Each row was made from one small tree. The marks that hang from a mark follow it in brackets, in the order of their numbers. Every link used is in the known rows. Write each row's tree.
Known rows
j732[j816[j130[j821] j283 j910]]: [  6.3   6.1  12.3   6.7  -0.9  -5.1   3.9 -23.1 -21.5 -15.5  19.3 -13.7
  12.7  -3.2  19.7   1.1]
j821[j911[j816[j130 j283]]]: [ -7.0  -2.6  -4.4  14.2 -10.1   8.8 -13.5   7.9  -2.1   8.0 -10.9  -9.3
  -9.4  -3.3 -10.8  11.0]
j821[j911[j816[j283 j910]]]: [-12.5  -4.1  21.4  17.1  -9.5  13.0  -5.0  -1.7 -29.3  31.3  14.7   0.3
 -15.7   3.0 -12.0   3.6]
j910[j816[j732] j821[j911]]: [  1.0  -8.4 -21.7 -26.0   8.3  -8.5 -21.9  25.3  36.8  15.7  10.9  37.5
  -1.3   1.5  -5.0 -18.9]
j911[j816[j732 j910]]: [ -7.7  -2.5  13.0  -8.8  -6.2   7.6  -9.0  28.3 -40.3   8.7  11.9  -4.4
 -13.5  11.8  -4.5 -23.0]
j732[j816[j130[j821[j911]] j283 j910]]: [  7.3   2.4  26.4   8.7   0.3   5.1  -1.7 -40.9   1.0   5.1  22.5  -2.4
   9.0  -6.5  18.4   6.6]
j732[j816[j283 j910]]: [-14.0  -1.5  13.3   1.3  -8.7  -1.4 -20.2   1.3 -29.0  -4.3  34.9 -18.9
   1.4   3.1  10.6 -16.1]
j911[j816[j130[j821] j910]]: [ 11.6  10.3  21.2  -3.3 -13.1   2.0  34.0  -0.7 -31.5  -1.5 -14.4  -2.6
   1.8   1.9  -4.5   3.4]
j911[j816[j130] j821]: [ -1.0   9.2   8.4 -10.0 -16.3 -21.3  19.8  50.9 -11.1  -1.0 -27.9 -13.1
   7.8   3.8  -7.2  22.9]
j130[j816[j283] j821[j911]]: [  6.7   7.7 -14.0  25.8   1.9 -14.7   1.7 -53.8  66.2   9.7  -2.4   0.9
   8.4  -2.8 -30.3   9.3]
j816[j283]: [-18.8  -2.4 -13.8  10.4   0.4   1.8  -5.0  13.6   6.6 -19.6 -16.1 -15.6
  -8.5  -1.2  -5.1   4.9]
j130[j821[j911[j816]]]: [  3.5  10.8  25.0  -7.7 -16.5  -0.7   7.1   7.3  56.8  14.0 -15.2   9.8
   0.5  -0.5 -25.7   8.6]
j732[j816]: [-10.6   3.5   9.0 -28.1 -21.4  -5.2 -31.2  28.3  35.6 -18.4   8.8 -18.4
   6.3   0.3  -3.8 -26.6]
j911[j816[j130 j732 j910] j821]: [  4.0   0.7  19.6  -4.0   2.5  -7.0  19.1  32.2 -51.0  15.9  -2.6  -3.9
  -0.2  10.1  10.4  13.5]
j910[j816 j821]: [ -4.0   1.5 -27.2 -29.2  -4.6 -22.5   3.8  39.2  12.1  -9.3  -2.2  20.8
   8.1   2.4 -10.8 -17.3]
j910[j816[j130]]: [ -5.1  -5.1 -17.4  -7.0  -5.0 -22.0   3.8  31.3  -4.5 -19.6 -28.5   0.2
  -1.0  -2.8  -3.4 -17.7]
j821[j911]: [ -9.5  -4.8  19.5 -14.0  -6.7  26.2  -6.6  -1.6  61.1  13.0 -25.4   9.0
 -14.0  -6.2 -13.3  -4.2]

Which tree is each row?
[  8.7 -12.5 -13.0   2.0  29.9  41.4   3.7 -40.0 -25.4  13.3  11.0  22.5
  -7.6  -4.0  26.2  11.0] -> j816[j130 j283 j732 j910[j821[j911]]]
[ 11.9   3.5   5.5 -38.8  -9.7  15.8  -0.9  -8.7 -10.8  -8.8  19.3   0.8
  14.1  -3.6  19.2 -16.6] -> j732[j816[j130 j910[j821]]]
[ 11.2   0.0  -1.9  31.8  19.8  -0.4   1.3 -74.3  26.1  26.2  21.7  12.5
  -0.3   3.2 -12.6  -0.6] -> j130[j816[j283 j732 j910] j821[j911]]
[ -5.0  -8.0  -9.6  14.7   1.9   8.7 -29.9  13.6  -0.5   8.4   0.2  -6.9
 -12.2  -0.6  -2.5   6.7] -> j821[j911[j816[j130 j283 j732]]]
[-12.0  -7.8 -33.1  18.7   3.6 -29.0  -2.9  27.3 -27.1 -23.5 -14.8  -8.3
  -0.2  -2.6   1.1  -5.6] -> j910[j816[j130 j283]]
[  8.8  -3.9  -0.7  21.5  29.0  14.6  20.6 -33.9 -26.6 -12.6  -5.7   0.6
  -3.7  -1.9  25.4  12.2] -> j816[j130[j821] j283 j732 j910]
[ -7.2   7.9  36.2  -6.6 -14.8 -16.0  29.6  40.7 -37.6  25.6  -1.9  -3.8
   0.5  11.6  -8.5  13.1] -> j911[j816[j910] j821]
[ 13.9  10.2   1.8   0.7  -6.1  -5.7   8.7 -50.4  90.7  13.4 -14.1   8.9
   8.3  -2.5 -34.9  -4.3] -> j130[j816 j821[j911]]
[  4.5  -0.8 -22.1  17.0  23.3   1.4   1.7  -9.4  18.8 -32.5 -19.2  -7.7
   2.0  -4.3  14.5  16.9] -> j816[j130[j821] j283 j732]
[  1.7  -7.9 -57.8  -1.4  20.1 -23.5 -14.3  27.7 -22.5 -22.4   9.5  12.0
   7.9   0.7  13.3  -5.2] -> j910[j816[j130 j283 j732] j821]
[  3.3   8.7  -5.1   1.5  -5.4 -16.0 -12.6  -3.3  22.4 -31.9   6.1 -22.4
  18.3  -5.6   9.6   4.9] -> j732[j816[j130[j821] j283]]
[  2.3  -3.5  27.7  -4.5 -12.8  24.7   8.2  -6.8 -16.9  27.3  -9.5   5.0
 -14.3  -2.3  -7.2  -2.6] -> j821[j911[j816[j130 j910]]]
[  6.7  -8.4 -24.4  -0.7  28.9  28.4   9.8 -22.3 -47.4  -8.1   9.1   9.2
  -2.2  -0.6  29.9   5.4] -> j816[j130 j283 j732 j910[j821]]
